Each row comes from the steps of one path. Every step used is in the known rows, and no mark comes twice. Write the path behind each row, first mark first.
Known rows
tasitu, kepo, tola: [0.457,-1.738,-2.408,1.221,1.207,0.048,-0.568,1.934,2.694,1.068,-0.913,-0.854,2.307,-2.014,-1.518,2.053,-1.820,-1.876,0.107,1.129,0.299,1.176,0.683,-0.609]
tibaf, belok, tola, tasitu, kepo, fegil: [1.397,-0.874,-1.103,-0.873,0.310,3.482,-3.571,1.085,-0.217,1.663,-0.679,-1.663,3.069,-0.229,0.681,-0.746,-0.877,-2.668,1.528,3.237,4.135,-2.424,0.933,-2.240]
tasitu, tola, belok: [-0.478,-1.268,-1.871,0.585,1.508,-0.496,-0.482,-0.774,-0.139,0.225,-0.481,-0.012,1.484,1.226,0.245,-0.203,-1.163,1.754,0.366,1.875,3.892,0.194,0.815,-2.210]
kepo, tola, tasitu: [-1.670,-2.650,-0.605,0.763,0.501,-0.268,-1.885,1.100,1.441,1.610,-0.886,0.004,0.585,-0.100,-1.859,-0.956,-1.595,1.484,-0.269,0.802,2.715,-0.151,2.358,-0.414]
fegil, kepo, belok: [-0.339,-0.352,-1.247,-3.542,2.325,-1.451,0.416,1.072,-0.322,-0.235,0.943,-1.448,1.916,-1.759,-1.384,0.968,0.427,-3.905,1.369,2.099,-0.610,-0.221,0.969,1.044]
tasitu, kepo, belok: [1.583,-1.304,-2.070,-0.683,1.698,0.055,-0.345,-0.162,0.439,-0.815,1.118,-2.139,1.685,-2.376,-0.041,2.431,-0.356,-4.454,1.098,0.989,0.383,-0.606,-0.077,-0.712]
belok, tola, tasitu, kepo: [1.206,-1.709,0.607,1.751,0.391,0.876,-3.310,1.119,-0.375,1.627,-1.938,-0.681,1.576,-0.808,2.131,0.559,-1.933,0.242,1.502,2.812,2.653,-2.690,1.040,0.057]
belok, tola: [-1.069,-0.322,-1.341,1.252,0.736,0.021,-1.994,0.775,-1.844,1.309,-0.414,0.970,0.199,-0.959,2.203,-0.991,-2.145,2.395,0.710,2.874,0.025,-2.234,0.250,-0.858]
fegil, kepo, tibaf, sokef: [0.043,-0.160,0.649,-2.002,1.256,1.641,0.796,3.216,1.731,0.071,1.389,-0.500,3.509,-2.454,-2.318,1.552,-1.905,-1.689,0.646,1.426,-0.962,2.342,0.520,-0.395]
tola, belok: [1.609,-0.448,-0.067,0.220,0.170,-1.269,-0.874,-0.470,-0.487,-0.624,1.123,0.465,-1.245,-0.142,-0.528,-1.163,-0.307,0.207,-1.415,-0.018,1.519,-0.722,2.099,-1.113]
tola, tasitu, kepo: [2.695,-1.897,2.684,0.584,-0.429,1.028,-1.676,0.551,1.907,0.475,-1.988,-1.924,1.626,0.265,-0.166,1.586,0.329,-2.827,0.920,-0.160,3.224,-0.738,0.951,1.252]
tola, tasitu, tibaf, belok: [3.137,-1.236,2.128,-0.114,-2.015,2.912,-3.260,-0.193,-0.993,0.468,0.260,-1.429,1.554,1.803,1.762,0.009,1.335,-1.718,0.912,2.437,4.688,-0.739,1.794,-2.924]
tasitu, tola: [-1.735,-1.132,-1.754,0.278,1.324,0.434,0.459,-0.327,0.310,0.637,-1.420,-0.379,2.371,1.338,0.477,0.825,-1.025,1.686,1.450,1.702,2.703,0.774,-0.792,-1.092]
tasitu, tibaf, belok, tola, kepo, fegil: [0.937,1.172,-2.069,-1.592,0.683,5.080,-2.835,1.314,-0.456,0.393,0.915,-0.105,3.955,0.065,4.296,-0.817,-0.651,-2.658,1.469,6.452,1.419,0.110,2.383,-4.662]
kepo, belok, tola: [-1.750,-1.114,-3.365,-0.749,2.291,-0.693,-1.787,-0.746,-3.255,-0.043,2.334,-0.154,-0.014,-2.269,1.667,-1.001,-1.683,0.448,1.326,3.170,0.142,-3.266,0.514,-1.975]
kepo, tola, sokef: [-2.269,-0.404,-1.214,0.364,2.238,1.125,0.574,1.807,1.000,3.416,-0.173,3.118,1.029,-1.097,-1.674,-1.803,-3.487,0.952,-1.263,1.738,-0.007,0.040,1.949,-1.182]
fegil, kepo, tibaf, belok, tola: [-0.001,-0.349,-1.035,-2.739,0.797,1.495,-1.983,2.858,-0.321,0.547,1.595,-1.137,3.167,-1.412,-0.984,-0.331,0.160,-1.506,2.017,4.394,0.440,-0.320,0.846,-1.225]
tibaf, belok: [1.488,0.127,-1.395,-1.194,-0.735,1.473,-1.610,-0.510,-1.434,1.043,0.652,-0.975,0.359,0.260,-0.682,-1.612,0.660,-1.542,0.540,0.600,2.663,-0.862,-0.042,-2.074]
kepo, tibaf: [-0.814,-0.830,-0.112,-0.640,-0.091,1.767,-0.428,0.662,0.808,-1.501,2.898,-0.122,0.979,-0.717,-0.725,-0.146,0.423,0.902,0.704,1.582,-0.652,0.450,0.169,-1.983]
tibaf, sokef: [0.708,0.303,0.086,1.000,0.388,1.695,0.726,0.864,0.376,1.144,0.378,0.446,1.133,-2.122,-0.719,0.593,-4.028,0.310,-0.989,-1.620,0.671,1.435,-0.467,-1.554]
fegil, kepo, belok, tola, tasitu, tibaf, sokef: [0.804,-1.075,-0.450,-1.873,2.086,0.358,-1.696,2.125,-1.532,0.899,0.865,-0.873,3.370,-2.744,1.124,1.465,-2.508,-2.578,1.644,4.344,1.207,-0.895,1.981,-1.475]

Write each row's path
[-1.095,-0.636,-2.087,-2.854,2.842,-1.505,-0.917,1.607,-1.518,0.385,0.709,-0.791,1.830,-2.368,0.087,0.624,-1.049,-2.300,1.797,3.776,-0.588,-1.683,1.135,0.446]	fegil, kepo, belok, tola
[1.100,-1.002,-0.781,-0.248,-0.630,1.854,-3.952,-0.108,-2.800,2.222,-0.220,-0.951,0.748,0.489,1.097,-2.564,-0.695,0.218,1.408,2.764,4.705,-3.211,0.786,-2.231]	tibaf, belok, tola, tasitu
[-1.295,0.800,-1.704,-0.215,2.091,1.559,-1.729,0.902,-0.615,1.287,-1.576,0.878,0.945,-0.976,3.875,-2.360,-2.803,0.952,1.641,4.070,0.370,-1.457,2.249,0.510]	belok, tola, kepo
[-1.935,0.423,-1.760,-0.693,2.037,2.668,-2.177,1.150,-0.046,0.299,0.455,0.730,1.491,-1.418,3.342,-2.552,-2.460,1.341,1.934,5.182,-0.063,-1.117,2.233,-0.841]	belok, tola, kepo, tibaf
[0.484,-0.106,-2.566,-0.238,-0.111,1.558,-3.142,0.141,-2.996,2.033,0.412,-0.349,0.584,-0.438,1.196,-2.291,-0.954,0.361,1.026,2.870,2.772,-2.612,0.068,-2.679]	tibaf, belok, tola
[-1.784,2.358,-0.524,-3.577,2.971,4.201,1.288,1.097,4.117,-0.758,-1.087,-0.093,3.100,0.000,1.335,-1.125,-0.876,-3.762,0.828,2.219,-0.535,1.837,2.872,1.605]	tola, kepo, fegil
[-1.185,-1.627,-2.899,0.861,1.281,-1.630,-1.292,0.817,0.838,0.936,0.982,1.076,-0.399,-1.307,-2.240,-1.734,-2.044,1.825,-1.695,1.093,1.229,-0.019,2.863,-2.015]	kepo, tola, belok
[2.794,-2.259,1.765,-0.394,-0.891,3.027,-2.696,0.610,1.636,0.144,0.402,-2.708,2.451,-0.022,-0.885,0.831,0.804,-2.983,1.600,1.473,4.300,-0.629,0.965,-1.169]	tola, tasitu, kepo, tibaf, belok
[-0.500,-0.866,-2.031,-0.979,-0.082,3.011,-2.981,0.729,-1.604,0.272,3.175,-0.515,1.394,-1.027,0.298,-1.944,-0.465,1.290,1.497,3.943,1.413,-1.598,0.230,-4.315]	kepo, tibaf, belok, tola
[0.288,-1.227,0.627,0.807,1.239,2.244,-2.606,2.004,1.213,1.129,-1.757,-0.754,3.079,-0.654,1.817,0.764,-2.057,-1.028,1.281,3.208,2.232,-2.052,1.208,-0.143]	belok, tola, tasitu, kepo, fegil
[2.710,-1.250,3.202,1.252,-1.246,2.990,-1.838,0.651,0.175,0.580,0.041,-0.461,1.945,0.197,1.719,1.324,-1.541,-0.523,-0.056,0.900,3.286,0.614,1.544,-2.639]	tola, tasitu, tibaf, sokef
[-2.422,1.551,-1.976,-1.588,3.159,3.307,-1.001,1.803,1.413,0.453,-1.232,0.807,2.726,-1.079,3.246,-1.866,-2.970,-0.652,1.433,4.616,-0.347,-0.763,2.481,0.253]	belok, tola, kepo, fegil
[0.046,-2.300,-1.114,0.511,-0.334,1.422,-3.324,1.110,0.351,1.759,0.223,-0.408,1.598,0.244,-0.514,-0.712,-0.810,0.154,0.022,2.913,3.924,0.191,2.795,-3.555]	kepo, tola, tasitu, tibaf, belok
[2.102,-0.033,-1.676,0.446,-0.931,2.673,-3.484,0.497,-2.902,0.937,1.439,0.000,1.882,0.104,3.659,-0.264,-0.255,-0.474,1.051,5.188,1.907,-1.127,0.779,-5.349]	tasitu, tibaf, belok, tola
[0.736,-2.217,0.597,1.480,0.343,1.807,-3.458,1.487,-0.134,1.008,-0.353,-0.898,2.064,-1.045,1.792,0.380,-1.962,0.572,1.763,3.686,2.385,-2.448,1.156,-0.999]	belok, tola, tasitu, kepo, tibaf
[-0.638,1.147,-3.003,-2.407,1.737,4.136,-2.488,1.043,-0.370,1.471,-0.364,-0.354,2.558,-0.460,2.008,-3.140,-1.645,-2.124,1.578,4.358,2.478,-1.385,1.930,-1.826]	tibaf, belok, tola, kepo, fegil
[1.419,-1.837,-2.459,1.347,1.365,-0.967,-1.140,1.640,2.652,0.805,-0.245,-0.389,1.678,-2.095,-1.710,1.176,-2.057,-1.767,-0.790,1.137,1.237,0.651,1.980,-1.321]	tasitu, kepo, tola, belok
[-2.680,-0.248,-3.497,-2.432,3.608,1.768,0.518,-1.235,0.253,0.049,-0.892,-1.059,2.875,0.289,2.049,-0.766,-1.710,-0.870,2.827,3.470,3.248,0.640,1.534,-0.764]	tasitu, tola, kepo, belok
[2.266,-1.292,3.002,0.637,-1.489,1.787,-2.428,0.097,-0.245,0.026,-0.160,-0.839,1.306,1.704,2.085,0.798,0.995,-0.941,0.634,1.976,2.865,-0.254,1.770,-1.605]	tola, tasitu, tibaf
[-1.197,-2.080,-1.698,-0.726,1.844,-0.316,-2.836,-0.904,-2.959,0.137,1.460,-0.803,-0.057,-1.435,1.591,-1.196,-1.470,0.265,1.597,2.991,2.399,-3.807,1.269,-1.529]	kepo, belok, tola, tasitu
[2.250,-2.429,2.529,0.029,-0.577,2.266,-1.826,0.864,2.213,-0.396,-0.035,-2.166,2.338,-0.097,-0.590,1.610,0.390,-2.289,1.391,1.026,2.848,-0.240,1.148,-0.141]	tola, tasitu, kepo, tibaf
[0.234,0.924,-2.820,-1.523,0.928,2.708,-2.957,0.203,-1.854,1.990,-0.399,-0.410,0.958,-0.318,2.416,-3.563,-1.475,-0.809,1.887,3.890,3.021,-1.954,1.555,-1.592]	tibaf, belok, tola, kepo
[0.561,-0.138,-0.299,-3.446,0.495,1.464,-0.688,2.439,0.640,0.032,1.496,-1.556,2.858,-0.825,-2.275,0.181,1.221,-2.851,1.643,2.819,0.336,0.947,0.763,-0.745]	fegil, kepo, tibaf, belok
[1.604,-1.351,2.446,-0.643,0.620,2.754,-0.801,1.564,3.890,-0.198,-1.794,-1.960,3.607,0.207,-0.647,2.305,0.091,-4.356,0.592,0.406,2.651,0.085,1.325,0.986]	tola, tasitu, kepo, fegil
